Known rows, with every step that occurs:
sefidep luvatu dito mivame mikot fevas: [  2.2 -20.5  -6.9 -10.7  -6.0  20.7 -13.9   0.8 -14.1   8.9 -21.9  24.0
  31.6 -15.8  20.3 -23.2 -30.7  17.3 -16.2 -45.4   4.5   0.7  32.2 -33.0]
fevas mikot luvatu: [ -4.6   8.2  23.6   5.6  -9.1  -9.7  -2.2  -4.4 -17.6   5.2  -7.0  16.0
  18.4   2.3  15.3 -11.5  10.9   4.2   3.3   2.1 -13.3   8.8   7.6 -16.9]
dito fevas mikot: [ -7.7  31.1   4.0  -8.3  -9.3 -10.8  11.8   1.8 -16.4  -0.8  -2.2   1.8
   9.3  -0.6   2.8 -18.4  14.3   3.5   1.0 -14.8   7.8  -0.7   3.6 -41.4]
mivame sefidep: [ -9.6   2.1  11.3  -4.6  -2.4   0.3  -2.4   3.0   4.4  -1.9 -29.9   6.7
  18.7  -3.7  -2.1  25.5  -3.6  -1.6  11.1   1.3   0.6  -1.9 -12.7  -7.7]
mikot mivame sefidep: [ -3.2  -9.8  17.9   3.2  -1.4  -3.8   0.3  11.3  11.1  12.2 -44.7   1.3
  18.2  -8.9   5.2  25.4 -10.6 -24.3  14.8  -2.4   2.6  17.6 -12.5  -3.4]
mikot luvatu: [  6.8 -16.2   3.0   0.8  -0.8 -13.9   1.0  -6.2  -5.2  10.2  -4.7   9.4
   7.6   5.5   7.2   1.0  10.5  -1.1  -1.0  -0.7 -16.4   6.4  12.3  21.1]
dito mivame sefidep luvatu mikot fevas: [  1.3  -2.1   7.9  -8.6 -43.9  24.4 -16.8 -36.2 -17.8  25.2 -46.3  24.8
  17.1  -5.8  18.9  50.9 -27.0  23.6  -8.3 -36.7   8.2   8.6  17.5 -11.4]
luvatu dito fevas mikot mivame: [ -2.1  13.0  14.1 -14.7   9.8 -13.8  11.6  31.0 -22.1  13.4 -17.6  -2.2
  14.2 -13.5   7.9 -10.3   8.4 -24.3  -2.6 -38.0   8.6  14.6   9.4 -42.7]
luvatu mikot fevas dito: [-15.9 -29.3  -2.2   0.8  -3.4   1.4  -5.0 -13.0 -33.9  25.4 -11.7   7.3
  -7.5  24.0  11.2  18.9 -32.1   1.8  -3.2 -27.8  17.7  15.6   8.0  37.8]
mivame sefidep luvatu mikot: [  7.4   9.0  13.1  15.2 -46.1  15.9  -3.9 -14.3 -22.7   6.1 -42.0  14.3
  20.2  -0.5  13.9  49.1   1.6 -12.6  -3.7 -13.2  -1.1   6.7   8.0   3.1]
dito luvatu mikot mivame: [  2.7   6.7  -0.7  25.2 -15.3  16.9   2.7  -4.4 -19.1  25.4 -22.5 -14.9
  -8.3   4.7  -8.0  17.7  -5.0 -21.5   7.3 -19.4 -23.8  18.5  15.2  13.1]
fevas dito luvatu mikot mivame: [ -4.7 -20.3  -1.0  21.8  -3.4  17.6   4.4   3.4 -28.8  20.8 -22.1 -10.5
 -13.8  27.8  -2.0  18.4  -5.3 -20.1   2.9 -22.0 -18.0  27.1   8.6  51.4]
mikot luvatu dito mivame sefidep: [  2.5 -23.2   6.1 -39.6  11.3  -6.6 -15.3  -3.8  -1.0   7.8 -38.8  22.7
  27.4  -5.5  10.3  28.2  10.8  26.7  -0.2 -21.7 -24.3   0.0   2.2   5.2]
fevas dito mivame: [ -6.0 -26.8  -5.3 -28.7  11.5   5.7  -7.8 -17.5  -2.5   2.2  -4.6  12.7
 -10.7  25.3   7.7  -1.1   5.7  35.9  -9.4 -11.4  -0.8   3.0  -9.6  37.8]
sefidep luvatu dito mivame mikot: [  7.4  -9.1  -7.7 -18.8  -5.0  19.8 -13.7   4.9 -14.2  -1.4 -17.0  21.7
  31.1  -8.9  12.1 -28.9   5.7  13.5 -19.4 -35.4  -6.9  -1.4  18.9 -25.2]
fevas mikot luvatu dito mivame sefidep: [-10.2   0.5  25.5 -31.4   5.7  -5.1 -14.5  -1.8 -19.1   4.8 -42.7  29.2
  39.6  -6.9  17.7  15.8  10.5  25.9   2.9 -21.0 -22.8   2.9  -4.6 -31.4]
fevas mikot luvatu dito mivame: [ -1.7   1.7  17.4 -28.6   9.4  -6.0 -13.7  -5.0 -23.4  11.7 -13.0  23.6
  23.1  -1.9  19.1  -8.8  15.0  32.7  -8.1 -29.4 -21.8   1.7   7.4 -25.0]
sefidep mivame dito: [  0.4  -6.4   5.7 -37.0 -18.7   5.6  12.7 -26.5  11.0  -5.2 -33.5   0.1
  -1.5   0.0  -9.2  15.0  -3.3 -31.8  -5.4   9.6   3.7  15.8 -11.7  26.6]
mikot fevas dito mivame sefidep luvatu: [ -3.8 -42.7  11.8 -13.0 -18.3  23.7 -14.2 -10.9   0.3   8.2 -42.6  29.0
  10.2  12.2  25.4  35.0 -31.1  28.3  -9.4 -32.1  14.4  11.2   7.6  25.6]
sefidep luvatu: [ 15.9  -1.2   6.8  15.3 -27.3  14.3  -1.4   3.1  -1.6  -8.0  -6.4   9.5
   4.6  -0.6  10.8   9.6   2.9  -7.2 -16.5  -3.7   4.9   9.0  16.1  -2.1]
dito mivame sefidep: [ -5.2   0.0   4.5 -27.8  -2.5   6.8 -10.8 -17.8  10.4   2.8 -32.4  13.3
  10.8  -2.4   0.3  18.7  -0.7  27.3   7.3  -7.3  -8.3  -9.7 -12.8  -4.8]
luvatu mikot mivame dito fevas: [  0.6   8.8  -4.5 -26.3 -33.2 -17.9  11.2 -22.4 -22.9  30.4 -31.5  -2.0
  -6.0  -2.0   5.6  24.3   8.3 -40.3 -11.7 -33.4   3.6  18.2  21.1  35.5]

Rows:
[  0.8  15.1  -5.3  20.8 -16.9  20.9  -1.8 -13.7 -25.5   9.6  -6.1 -12.0
  -6.1   9.9 -12.0  14.5   0.9  -1.4   3.2 -10.3 -25.1  -0.8  16.5   9.8] | dito luvatu mikot
[ 13.6   1.7   1.8 -11.9 -56.4  -3.9  11.3 -16.2 -26.3  24.9 -34.3   7.2
  -3.2  -3.7  17.4  34.5  13.2 -46.3 -26.0 -40.1   6.8  27.1  35.7  34.8] | sefidep luvatu mikot mivame dito fevas
[-12.2 -35.3  -6.0  18.3   9.7  23.9   2.2   9.8  -8.9   8.9  -5.4  -5.4
 -15.9  23.6   1.2   2.2 -39.5   6.2   4.7 -18.8  -7.7   8.5  17.3  32.0] | mikot fevas dito luvatu
[ -4.2   6.0   7.9  21.6 -18.5  18.0  -0.1  -3.2 -13.8  23.0 -51.4 -12.8
   7.6   4.0  -4.1  41.3 -10.7 -26.5  19.4 -15.1 -23.9  16.0   4.9   5.0] | dito luvatu mikot mivame sefidep
[-14.1 -20.6 -13.0 -25.6  21.5   8.3 -13.9  -0.2 -17.0  18.1 -14.6  18.0
  24.6 -12.4   7.0 -35.7 -31.8  23.4   3.0 -43.9   1.9  -6.5  13.9 -30.6] | luvatu dito mivame mikot fevas
[  0.0  -3.4  15.1  16.2 -44.5  17.5  -7.3 -15.2 -22.9  20.2 -45.4  17.6
  20.5  -5.7  20.7  51.6 -31.2  -9.5  -0.5 -25.8  12.5  11.8  21.8  -7.2] | mivame sefidep luvatu mikot fevas
[-19.9 -25.3   2.4 -25.0  -5.8   9.8 -16.1 -32.4 -25.7  28.6 -44.2  19.7
   7.2  21.3  13.0  39.6 -30.8  30.4   4.1 -34.1   8.6   8.4  -4.2  32.5] | luvatu mikot fevas dito mivame sefidep
[  0.0  -2.1   1.5 -13.7 -18.1  26.3  17.9 -19.9   9.4  -9.0 -33.8 -13.4
  -9.3   3.6 -21.8  16.7  -4.8 -30.0   4.5   8.0 -20.0  11.4   2.0  30.4] | sefidep mivame dito luvatu
[  6.5   0.8  -9.2 -27.6  18.3 -13.5   7.2  17.6 -11.9   3.4  -2.4  -7.4
   6.9  -5.3  -1.0   3.2  15.1  -6.2  -8.1 -33.1   1.1  -3.3  11.1 -13.1] | luvatu dito fevas
[-25.3 -41.9  -8.2   3.4  13.6   0.6  -2.9   7.2 -14.9  12.7 -13.3  14.1
  11.9  19.1   8.5 -38.7 -38.6  -3.9   6.0 -22.2  16.5   8.3   5.7  15.6] | mivame mikot fevas dito
[  0.4  12.6  10.1  -8.9 -12.3 -26.0   9.8  -3.4 -19.1   8.2  -6.9  12.5
  14.4   4.5  11.2 -16.1  26.6   3.5  -1.7 -12.0  -8.6   6.8  15.6 -17.6] | dito fevas mikot luvatu
[ -1.1  -3.7  -1.4 -12.6   0.0   2.5  11.1 -15.5   5.3  -2.9 -34.0   3.8
  22.6   2.6 -15.1 -32.9  -4.2 -25.1  13.7  10.2   5.1  12.1 -16.2 -19.8] | sefidep mivame mikot
[ -5.8 -11.3   7.4 -13.4 -13.9  -2.7   1.7   0.4   1.1  10.1 -20.9   3.8
  -9.1  -8.4   6.8  14.3 -12.3 -36.1  -5.2 -10.2   2.2  18.7   5.7  33.4] | mikot mivame dito
[ 14.4 -22.0  -7.5 -37.7  17.0 -26.8  20.9  -3.3  -8.1   7.1 -39.8   4.6
  34.3   1.1  -7.7 -30.4  23.9 -27.9   4.1 -19.5  -8.0  16.3   8.7 -11.2] | sefidep mivame mikot luvatu dito fevas
[ 18.4   1.4  14.4  20.3 -40.4  10.5  -1.0  -7.7 -20.6  20.4 -27.5   6.6
   5.3  -2.3  19.6  26.7   1.9 -30.0 -14.9 -21.2   4.7  26.4  21.6   7.5] | sefidep luvatu mikot mivame
[ -7.6 -15.3  -2.8  -9.4   1.6   4.8   9.7 -18.2   6.4   8.9 -35.9   5.2
  21.7  -3.7  -5.7 -28.9 -38.9 -22.2  17.2  -2.9  16.3  16.5  -5.3 -24.7] | sefidep mivame mikot fevas
[  5.4 -18.9 -13.0 -22.1  18.1 -28.5   8.5  14.4 -23.6  11.0 -15.4  11.0
  29.7  -1.1   0.2 -33.8  23.5 -12.0  -2.1 -29.4 -17.1   4.3  25.4  -7.3] | mivame mikot luvatu dito fevas
[ -9.2  11.2  13.5 -28.1 -27.5 -22.6  13.0 -15.0 -25.6  10.5 -14.7  17.9
   7.2   1.2  14.1  -5.9  20.9 -11.8  -8.7 -16.4  -8.1   7.3  21.5   9.0] | mivame dito fevas mikot luvatu
[ 11.8 -21.1  21.9   3.7  -7.4  11.2  -4.4  35.0  -3.6   4.9 -51.3   9.7
  26.9 -18.2  20.2  40.9  -8.2 -38.6  -5.7 -28.8   0.5  24.8   6.7 -12.0] | mikot mivame sefidep luvatu dito
[-17.5 -13.5  -8.6   5.5   1.6   1.4  -3.0  -0.3 -11.2  15.3  -9.5   9.1
  17.5  -7.1   1.6 -36.6 -36.0  -5.8  11.9 -12.3  10.8   0.5  10.9 -26.0] | mivame mikot fevas
[ -4.9  -0.5   2.4  -7.5 -32.7  27.9   9.2 -42.1 -15.8  20.6 -40.8 -10.0
 -11.8   3.9 -13.2  35.1 -35.4 -30.3   2.9 -19.7  -9.3  19.0  14.1  27.6] | sefidep mivame dito luvatu mikot fevas
[ -0.8  13.1  -0.5 -13.4 -33.3  24.7  13.5 -40.9 -14.1   6.9 -38.4 -10.9
  -9.0  10.2 -20.9  33.7  -2.4 -33.7   3.6  -2.1 -21.0  14.9   2.8  35.0] | sefidep mivame dito luvatu mikot
[ -4.7 -17.5  -4.7   3.8  -1.4 -15.0  -3.3  -3.9 -14.5  10.3 -14.0  16.4
  25.3   4.2   5.4 -41.1   5.3  -6.9   3.9  -0.2 -16.4   7.9  15.9   3.7] | mivame mikot luvatu
[-10.4  16.7  23.6  14.7  -5.7  -2.3   1.9  13.0 -11.1  11.9 -16.7   4.3
   5.2  -7.9   9.3 -13.4  -7.1 -17.6   6.2  -6.3   6.4  17.9  -5.4 -32.8] | fevas mikot mivame
[  3.5  24.7  21.6  -7.9 -16.4   4.0   4.6  26.7 -26.1  -8.0 -38.1  12.5
  38.5 -17.7  16.3  23.5  11.7 -11.7  -5.9 -33.3   3.8   4.0  12.7 -56.3] | mivame sefidep luvatu dito fevas mikot
[  7.8  -4.4  10.0 -12.1 -30.2  20.8 -13.2 -15.9   8.8  -6.8 -40.1  21.8
  19.0  -6.3  15.6  32.2   3.2  23.3  -7.2 -12.4  -4.3   0.7   1.1  -9.7] | dito mivame sefidep luvatu
[-17.0  13.4  19.2  12.6 -23.4  19.2   3.9   6.4 -16.3   8.3 -24.9  -4.9
  -5.3  -6.9  -0.2  -0.8 -15.1 -32.5   5.8 -11.5 -20.0  15.9  13.0  -3.2] | fevas mikot mivame dito luvatu
[ -2.1  20.5  13.5  -0.5  -7.8 -14.1  14.1   8.2 -11.1  15.7 -16.0  -1.1
   6.4  -5.3   8.2 -16.2   7.9 -18.9   2.3 -19.5   9.2  16.3   3.6 -37.8] | dito fevas mikot mivame
[ -5.6  22.1   6.8 -17.9  11.4 -11.7   8.8  22.2 -26.1  -0.1  -4.3   0.8
  18.5  -9.1   4.1  -9.4  13.5  -3.7  -5.9 -31.6   5.7  -0.6   2.2 -47.3] | luvatu dito fevas mikot
[  5.8   3.9  -6.0 -46.9 -20.1 -10.5  24.2 -27.3  12.1  -4.5 -32.7  -4.1
  -8.4   1.7 -13.1  13.9  13.8 -31.5  -8.2  -2.9   8.0  10.9   1.3  21.5] | sefidep mivame dito fevas
[  9.6 -24.8   2.8 -11.4  16.6 -13.8  -4.2  15.9 -11.7   5.4  -5.7   7.8
  15.5   0.4   9.2   9.1   9.9  -4.2  -6.3 -17.5 -18.9   6.1  13.1  11.7] | mikot luvatu dito
[  5.8 -31.4  -4.5  -8.3 -31.2  23.4 -13.6 -31.8 -30.6  24.3 -19.0  24.1
  -1.7  22.7  27.0  27.2 -21.0  30.1 -25.9 -41.8  13.8  14.6  25.5  36.1] | sefidep luvatu mikot fevas dito mivame
[  7.3  10.5   9.4 -11.4 -46.3  22.7 -16.0 -34.9 -16.0   8.3 -45.7  21.6
  19.7   2.2  13.6  47.9   6.9  20.4  -9.9 -23.0  -7.2   2.0   8.4   0.1] | dito mivame sefidep luvatu mikot
[ -8.5 -41.1  -9.1 -27.6   8.3  -7.6  -9.7 -19.2 -14.1  11.0 -21.1  26.5
  16.7  27.9  12.2 -42.4  12.3  28.8  -3.0 -10.4 -19.6  10.5   6.9  42.8] | fevas dito mivame mikot luvatu
[ -7.6 -25.4  -6.7  14.2  10.1  22.8   2.8  11.3  -8.7  -5.1  -1.6  -7.6
 -15.0  25.7  -6.2   0.1  -5.7   5.9   2.8  -4.0 -20.7   7.0   5.8  40.0] | fevas dito luvatu
[  4.5  -4.0  -4.5 -33.1  17.2   6.1 -10.9  -2.8  -5.6   0.8  -4.2   7.2
   4.9  -6.3   3.2   2.8   5.0  29.3 -10.8 -29.3  -9.8  -6.8  -1.6  -7.0] | luvatu dito mivame
